Each row was made from one walk, in order. Every step used is in the known rows, and no mark comes twice. Write each row's walk.
Known rows:
rediba -> geti -> fefo -> zumebu: [-0.47 -0.77  1.64  0.39  2.38  1.87 -0.51 -0.12 -6.99  0.70 -3.70  0.07
 -4.51  6.71 -2.90 -1.03 -1.03  3.34 -4.07  0.60  4.33  0.93  6.26  1.32
  0.72 -3.54 -0.12]
lidi -> tizom -> tefi -> patu -> misa -> zumebu: [ 0.28 -0.86 -3.27 -1.45 -3.31 -0.62 -1.17  1.88  1.87  2.25 -4.92  3.04
  0.34 -1.44  0.32 -1.41  2.93 -1.30 -0.03 -0.99  0.76  1.35 -3.27  0.13
  1.03  0.00  0.52]
lidi -> tizom -> tefi -> patu -> misa: [ 1.24 -0.07 -2.86 -1.75 -2.53 -0.62 -1.38 -0.49  2.85  1.85 -3.05  2.19
  1.15 -4.88 -0.35 -1.88  1.37 -0.57  0.08 -0.40  0.46  1.10 -4.89  0.85
  1.61  0.41 -0.48]
lidi -> tizom -> tefi -> patu: [ 0.30  0.24 -3.99 -2.32 -2.18 -1.60 -1.81 -0.44  1.40  2.33 -2.34  0.61
 -0.02 -2.28  0.35 -3.07  0.98  0.68 -1.17  0.16  0.43 -0.85 -7.20  1.04
  1.92  1.31 -1.26]
gakap -> tefi -> patu -> misa -> zumebu: [-0.17  1.56  2.89 -3.45 -0.35  0.71 -4.30  2.37 -1.47 -1.38  0.59  2.61
  1.99  1.49  0.87 -1.14  4.96 -2.35 -1.54  1.51 -3.11 -1.22  0.42  1.40
 -2.19  4.49  3.05]
losa -> misa -> zumebu -> patu -> tefi -> tizom: [-5.54  2.43  0.99 -0.98  1.08  1.48  2.43  0.00  4.91 -0.88  2.70 -0.02
  1.98  1.05  1.71  1.78 -0.20 -1.22 -1.35 -1.39 -1.18 -4.05 -1.72 -1.39
  0.24  1.70 -0.60]
tizom -> tefi: [ 1.47 -2.03  1.36  0.27 -2.53 -5.31 -1.60  2.31  0.01  1.34  0.03 -1.44
 -0.42 -2.00 -0.92 -2.91  3.14  3.23  0.46 -1.19 -2.27  1.34 -1.92  1.69
  4.07  2.29 -1.60]
zumebu -> patu -> misa -> losa: [ 1.03  0.37  2.41  3.68 -1.01  0.61 -0.53 -0.36  3.48 -4.44  1.45 -0.40
  4.15 -6.99 -0.63 -0.83 -3.63  1.53  2.89 -1.83 -1.89 -0.45 -1.81 -2.25
 -0.50  2.28  0.26]
rediba -> geti -> fefo -> tefi -> patu -> misa -> zumebu: [-2.71 -1.67  0.49  1.08  2.54  2.13 -0.83 -1.85 -5.89  1.44 -3.14  1.75
 -0.99  6.78 -3.54 -2.47  1.84  0.80 -1.71  1.53  3.57  2.83  7.83 -1.22
 -0.27 -2.33  1.57]
zumebu -> fefo -> tefi: [-1.27 -3.29 -3.10 -1.25  0.27 -1.30  1.71  1.36  0.35  1.83  1.77 -2.93
 -0.26  0.62 -2.85 -0.02  1.39  0.08  0.29  1.87  3.36 -2.44 -0.68  1.07
  1.88  0.24 -0.75]
gakap -> tefi -> patu -> misa -> zumebu -> fefo: [-1.50  1.72  1.13 -4.30 -0.22  1.79 -3.02  2.95 -0.97 -1.20  1.35  2.23
  3.12  1.22 -0.24 -0.61  3.84 -2.31 -2.70  2.19 -1.20 -2.32  0.42  0.90
 -3.17  4.18  2.51]
tefi -> patu -> misa -> zumebu -> fefo: [-0.42  0.71 -1.90 -0.01  1.21  2.81  1.05  0.87  0.57 -1.51 -1.40  1.35
  3.93 -1.59 -1.56  0.63 -2.20 -2.37 -2.37 -0.64  2.17  0.72  1.94  0.68
 -4.69  0.61 -0.88]
zumebu -> patu -> tefi -> tizom -> lidi: [-0.70  2.09 -1.72  0.89  0.39 -0.86  2.12 -2.30 -0.55 -0.62  4.87 -1.59
  0.43 -4.12  3.35  0.78 -2.31  0.02  0.70  0.01 -6.05 -3.10 -6.44 -1.73
 -1.58 -1.22 -2.80]
potid -> rediba -> geti -> fefo: [ 3.37 -1.20 -0.39  2.08  0.50 -0.64 -0.04 -2.55 -2.08  2.97 -2.62 -3.83
  0.53  6.97 -2.35 -0.41 -4.28  2.07 -1.52  2.97  3.99 -0.62  0.29 -5.11
 -0.97 -1.82  0.85]
fefo -> zumebu -> patu: [ 0.37 -2.03  1.29 -1.48  3.56 -0.46  0.56  1.48 -1.21 -2.15 -3.01  2.53
 -3.98 -0.26  1.32  0.38 -3.48  0.18 -0.50 -2.38 -0.47 -2.71 -2.27  2.81
  0.86 -1.61  0.42]
gakap -> tefi: [ 1.35  0.30  4.10 -3.11 -2.70 -1.55 -4.19  2.64 -2.53  0.51  2.52 -2.09
 -0.27  2.27  0.30 -1.28  5.69  0.21 -1.35  2.07 -3.55 -3.55 -2.15  2.32
  1.32  5.02  2.02]
geti -> fefo -> zumebu -> patu -> tefi -> tizom: [-1.25 -1.26 -1.12 -1.14  2.73  0.94  0.85 -1.78 -1.74  1.07  1.73 -0.24
 -2.68  2.86  1.43  0.34 -3.29  1.28 -1.25  2.38  3.73 -3.43  3.35  1.14
  0.12 -3.29 -0.72]
rediba -> geti -> fefo -> tefi: [-1.44 -1.95  1.31  0.94  1.40  0.36 -0.83 -2.49 -6.22  2.34 -1.16 -2.14
 -2.53  6.77 -4.01 -2.91  1.51  3.04 -1.77  2.59  3.32  0.83  5.00 -0.23
  1.98 -1.65  0.34]
rediba -> geti -> fefo -> zumebu -> patu -> tefi -> tizom -> lidi: [-2.81  1.05 -0.93  0.73  3.87  1.68  1.30 -1.42 -6.55 -0.48 -0.84  1.89
 -5.24  3.41  1.09  0.22 -2.23  2.73 -3.21  0.39  0.23  0.09  2.93 -1.37
 -0.44 -5.26 -0.86]
misa -> patu -> tefi: [ 3.17  4.96  0.98  1.75 -3.92  1.25 -0.17 -3.85 -3.46  3.31  3.31 -2.75
 -2.87  2.02  1.03  0.40  0.22 -0.60  3.01  1.77 -5.16  7.71  1.46  0.74
 -3.38 -1.66 -0.45]
zumebu -> patu -> tefi: [ 0.73  0.89  1.12  0.54  0.06 -0.03  1.27 -2.46 -0.33  2.78  4.49 -1.80
  2.60 -0.39 -1.21 -1.43 -1.94  0.32  1.15  0.75 -4.50 -1.97 -4.55 -0.45
 -1.99 -1.25 -1.76]
tefi -> tizom: [ 1.94  2.53 -1.90  1.25 -1.36 -0.55 -1.22 -0.09 -0.79 -3.65  3.05 -3.95
  0.45 -3.94  3.18  4.02 -0.55  1.20 -1.61  0.72  1.16 -4.64 -1.33  0.34
  1.54  2.49 -3.15]
losa -> misa: [-1.83  0.34  3.59 -1.64  0.88  0.62  1.61 -1.60  5.90 -0.78  1.62 -3.37
  1.72 -2.31 -1.42 -0.51 -1.41  0.14 -2.54 -1.66  0.34 -1.91 -2.05  2.78
  2.50  3.84 -1.74]
potid -> rediba: [ 5.91 -2.06 -0.64  1.60 -1.29 -3.43  0.21 -0.99  2.28  2.00 -1.37 -4.34
  1.46  2.33  0.16  1.22 -3.55 -0.22  1.16  1.27  1.34 -1.70 -4.58 -3.28
 -0.31  0.25  0.65]
fefo -> zumebu -> patu -> tefi: [ 1.26 -0.62  1.09 -1.46  3.38 -0.67  1.04  1.27 -1.30  0.53  0.19  3.41
 -3.12  1.64  1.17  0.41 -1.77  0.04  1.60 -1.47 -1.42 -0.64 -1.38  2.12
  0.24 -4.05  0.56]

Which walk is each row?
[-1.33 -0.79 -5.14 -2.09 -3.04  0.39  0.07  2.49  2.40  2.52 -4.34  2.75
  1.13 -1.87 -0.83 -0.79  2.09 -1.25 -1.02 -0.42  2.43  0.33 -3.20 -0.48
 -0.04 -0.49  0.03]	lidi -> tizom -> tefi -> patu -> misa -> zumebu -> fefo
[ 1.67 -2.42  2.66 -1.11  3.44  0.74  1.18  1.28  0.64 -2.66 -3.74  4.33
 -2.54 -3.33  0.17  1.66 -2.98 -1.18  0.89 -3.50 -0.44 -0.47  0.67  2.22
  0.50 -2.94  1.33]	fefo -> zumebu -> patu -> misa
[-3.05  5.67  0.67 -0.93  0.06  1.51  2.61 -4.51  4.24 -1.36  4.28 -2.02
 -2.95 -3.98  4.35  1.92 -1.53 -1.45  0.24 -0.74 -5.54  4.37 -1.71  0.30
 -0.49  1.19 -1.50]	losa -> misa -> patu -> tefi -> tizom -> lidi
[ 0.67  0.99 -0.67 -1.08  3.59 -0.18  0.47  0.83 -1.02 -1.62  1.54  3.66
 -3.17 -0.46  3.63  2.63 -2.08  0.29  1.40 -0.85 -0.87 -2.47 -1.36  1.02
  0.79 -3.81 -0.29]	fefo -> zumebu -> patu -> tefi -> tizom
[-1.68  0.66 -1.17  1.70 -1.74 -0.03  1.00  2.24 -2.50  1.03  1.21 -0.16
  0.60  4.77  2.20  2.00  1.67 -0.88  0.38 -0.31 -2.31 -3.31 -0.78 -2.40
 -2.25 -1.24 -0.05]	misa -> zumebu -> patu -> tefi -> tizom
[ 2.50 -1.54 -1.05  1.10  3.64 -0.34 -0.39 -4.63 -0.49  2.16 -2.62  0.05
  1.86  4.32 -2.05 -1.15 -3.68  0.49  0.96  3.23  4.09  1.68  1.64 -5.28
 -0.79 -2.56  2.29]	potid -> rediba -> geti -> fefo -> tefi -> patu -> misa
[ 5.01  0.53  2.92  5.13 -3.44 -0.57 -1.99  2.41  3.87 -4.33  1.39 -0.76
  3.48 -5.73 -0.81  1.24  0.50  1.73  4.03 -1.92  1.26  3.74  3.30 -1.26
  1.47  2.13  0.94]	patu -> misa -> losa
[-1.44 -1.65 -3.33 -1.83  2.68  0.87  1.72 -0.69  1.96 -0.04  1.69 -0.06
  2.66 -2.95 -2.70 -0.29 -0.71 -1.28  0.41  1.69  3.57 -0.52 -0.14  0.93
 -0.55  0.16 -0.78]	zumebu -> fefo -> tefi -> patu -> misa
[-1.56 -0.16 -4.31  0.13  2.05  0.10 -0.24  0.82  3.42 -2.53  3.37  0.17
  3.32 -3.22 -1.35 -0.89 -0.92  0.75  2.24  1.87  4.43  0.26 -0.05 -0.64
  0.08  1.64 -0.11]	zumebu -> fefo -> tefi -> patu -> misa -> losa
[-2.33 -0.38 -1.89  1.94 -1.67 -1.11  2.21  2.80 -2.73  0.53  0.03 -0.01
 -1.68  3.24  3.69  1.81  1.45 -1.32 -0.12 -1.76 -4.52 -2.25 -2.44 -2.48
 -2.70 -1.57 -0.30]	misa -> zumebu -> patu -> tefi -> tizom -> lidi
[ 0.04 -2.74 -0.44 -0.55  2.44 -1.35 -0.87 -0.50  0.29 -0.09 -1.12  2.92
  0.13  0.87 -0.05 -1.10  3.55 -2.53  2.88 -0.14  0.67  2.28  1.66  1.02
  1.00  0.14  2.25]	fefo -> tefi -> patu -> misa -> zumebu
[ 0.77 -1.20 -2.09  0.05  0.67 -3.24 -1.63 -0.69 -0.68 -1.69  2.91 -1.59
 -1.93 -1.28  3.10  1.96  4.03  0.31  3.04  1.57  0.76 -2.80 -0.95  0.18
  4.97  1.35 -0.19]	fefo -> tefi -> tizom
[ 1.13  1.11 -0.11  1.77  0.00 -3.83 -3.59  1.15  3.54 -3.27  1.74  2.22
  3.75 -6.74  0.45 -3.94  0.57  3.65  2.48 -1.39 -1.04  4.37 -0.94  0.07
  2.24  3.69 -0.96]	tizom -> tefi -> patu -> misa -> losa
[-0.06  0.20 -0.74 -0.92  0.96 -4.15 -2.53 -0.08  0.08 -0.16  1.06  0.33
  1.53 -3.17  0.03 -4.83  0.34  3.00 -1.02 -0.18 -2.08  1.04 -3.74  2.39
  1.60  3.52 -2.64]	tizom -> tefi -> patu
[-5.69 -0.75  2.85 -1.24  1.03  1.35  2.60  0.46  4.84 -0.79 -1.28 -1.04
  1.12  1.59 -0.55 -0.60 -1.35 -1.17 -2.86 -2.72 -0.86 -3.82 -2.21  0.29
  0.31  3.35 -0.05]	losa -> misa -> zumebu -> patu
[ 1.60 -1.86 -2.17 -1.31 -4.97 -2.61 -1.30  1.39  1.33  3.63 -3.19 -0.95
 -1.48 -1.43 -0.43 -1.73  3.27  0.80  0.17 -0.44  0.10 -0.69 -5.73  0.73
  3.86  0.52 -0.42]	lidi -> tizom -> tefi
[-1.86 -2.45  0.68  1.37 -1.81 -0.17  0.93  2.83 -2.70  0.68 -3.20 -1.28
 -0.53  4.74 -0.11 -0.15  0.02 -0.79 -1.60 -1.80 -1.90 -3.55 -1.48 -0.92
 -2.24  0.98  0.39]	misa -> zumebu -> patu
[ 0.73 -4.42  0.33  0.83 -2.43  0.40  2.14  4.42  0.87  1.08 -3.14  1.23
  0.91  0.70 -2.97  2.82  4.14 -3.00  1.73 -1.60  2.46  2.01  6.27 -0.73
 -0.19 -1.88  2.48]	patu -> misa -> zumebu -> fefo -> tefi
[-1.00 -1.06  2.85  0.51  3.31  3.65  0.58 -1.37 -5.12 -0.48 -4.01  2.32
 -2.50  2.86 -3.62 -0.52 -3.15  2.11 -3.04 -0.40  2.71  1.15  6.50 -0.12
 -0.38 -4.31  0.59]	rediba -> geti -> fefo -> zumebu -> patu -> misa
[ 2.51  7.21 -1.03  1.98 -3.45  1.61 -0.68 -3.91 -3.39  0.59  4.99 -2.83
 -2.77 -0.25  3.78  2.93 -0.21 -0.24  2.88  2.56 -4.48  5.39  1.47 -0.68
 -2.77 -1.05 -1.58]	misa -> patu -> tefi -> tizom
[ 1.14  0.33  0.09  0.57  1.03  1.70 -0.26 -0.07 -0.04 -1.78 -1.98  1.77
  3.20 -1.33 -0.48  0.05 -1.07 -2.37 -1.49 -1.20  0.67  1.79  2.14  1.25
 -3.78  0.95 -0.40]	tefi -> patu -> misa -> zumebu
[-2.18  6.96  1.37 -1.03 -0.23  2.91  1.24 -4.84  4.22 -0.79  5.36 -2.13
 -0.66 -2.49  2.70  1.98 -1.65 -0.84  0.90  0.69 -3.03  3.32  0.08  0.39
 -0.35  1.66 -1.40]	losa -> misa -> patu -> tefi -> tizom
[-1.56  5.31  3.06 -0.93 -0.56  2.52  1.68 -4.81  4.07  1.39  3.99 -2.33
 -0.82 -0.40  0.35 -0.14 -1.32 -1.03  0.97  0.15 -3.66  5.23  0.32  1.37
 -0.65  1.24 -0.75]	losa -> misa -> patu -> tefi
[ 0.09 -2.64 -1.39  1.08 -1.94  0.76  1.94  4.01  1.02 -1.03 -1.74  1.36
  1.10 -1.24 -0.63  5.15  3.95 -3.13  1.55 -0.95  2.97  0.20  6.15 -1.86
  0.46 -1.39  1.66]	patu -> misa -> zumebu -> fefo -> tefi -> tizom
[-0.49 -3.10  1.17  1.00  1.90  1.00 -0.45  0.22  1.02 -1.95 -1.25  0.40
 -1.91  0.32 -0.26 -1.25 -4.16  2.33  0.27  0.08  5.05 -0.56  5.20  0.46
  0.58 -1.17  1.32]	geti -> fefo -> zumebu -> patu -> misa -> losa
[ 3.30 -2.92  3.27  2.66 -3.75  0.44  0.88  3.54 -0.04  0.15 -3.93  0.37
  1.14  0.17 -2.05  2.85  3.19 -2.90  0.61 -2.82  0.20  2.65  5.91  0.15
 -0.79 -0.86  1.84]	patu -> misa -> zumebu
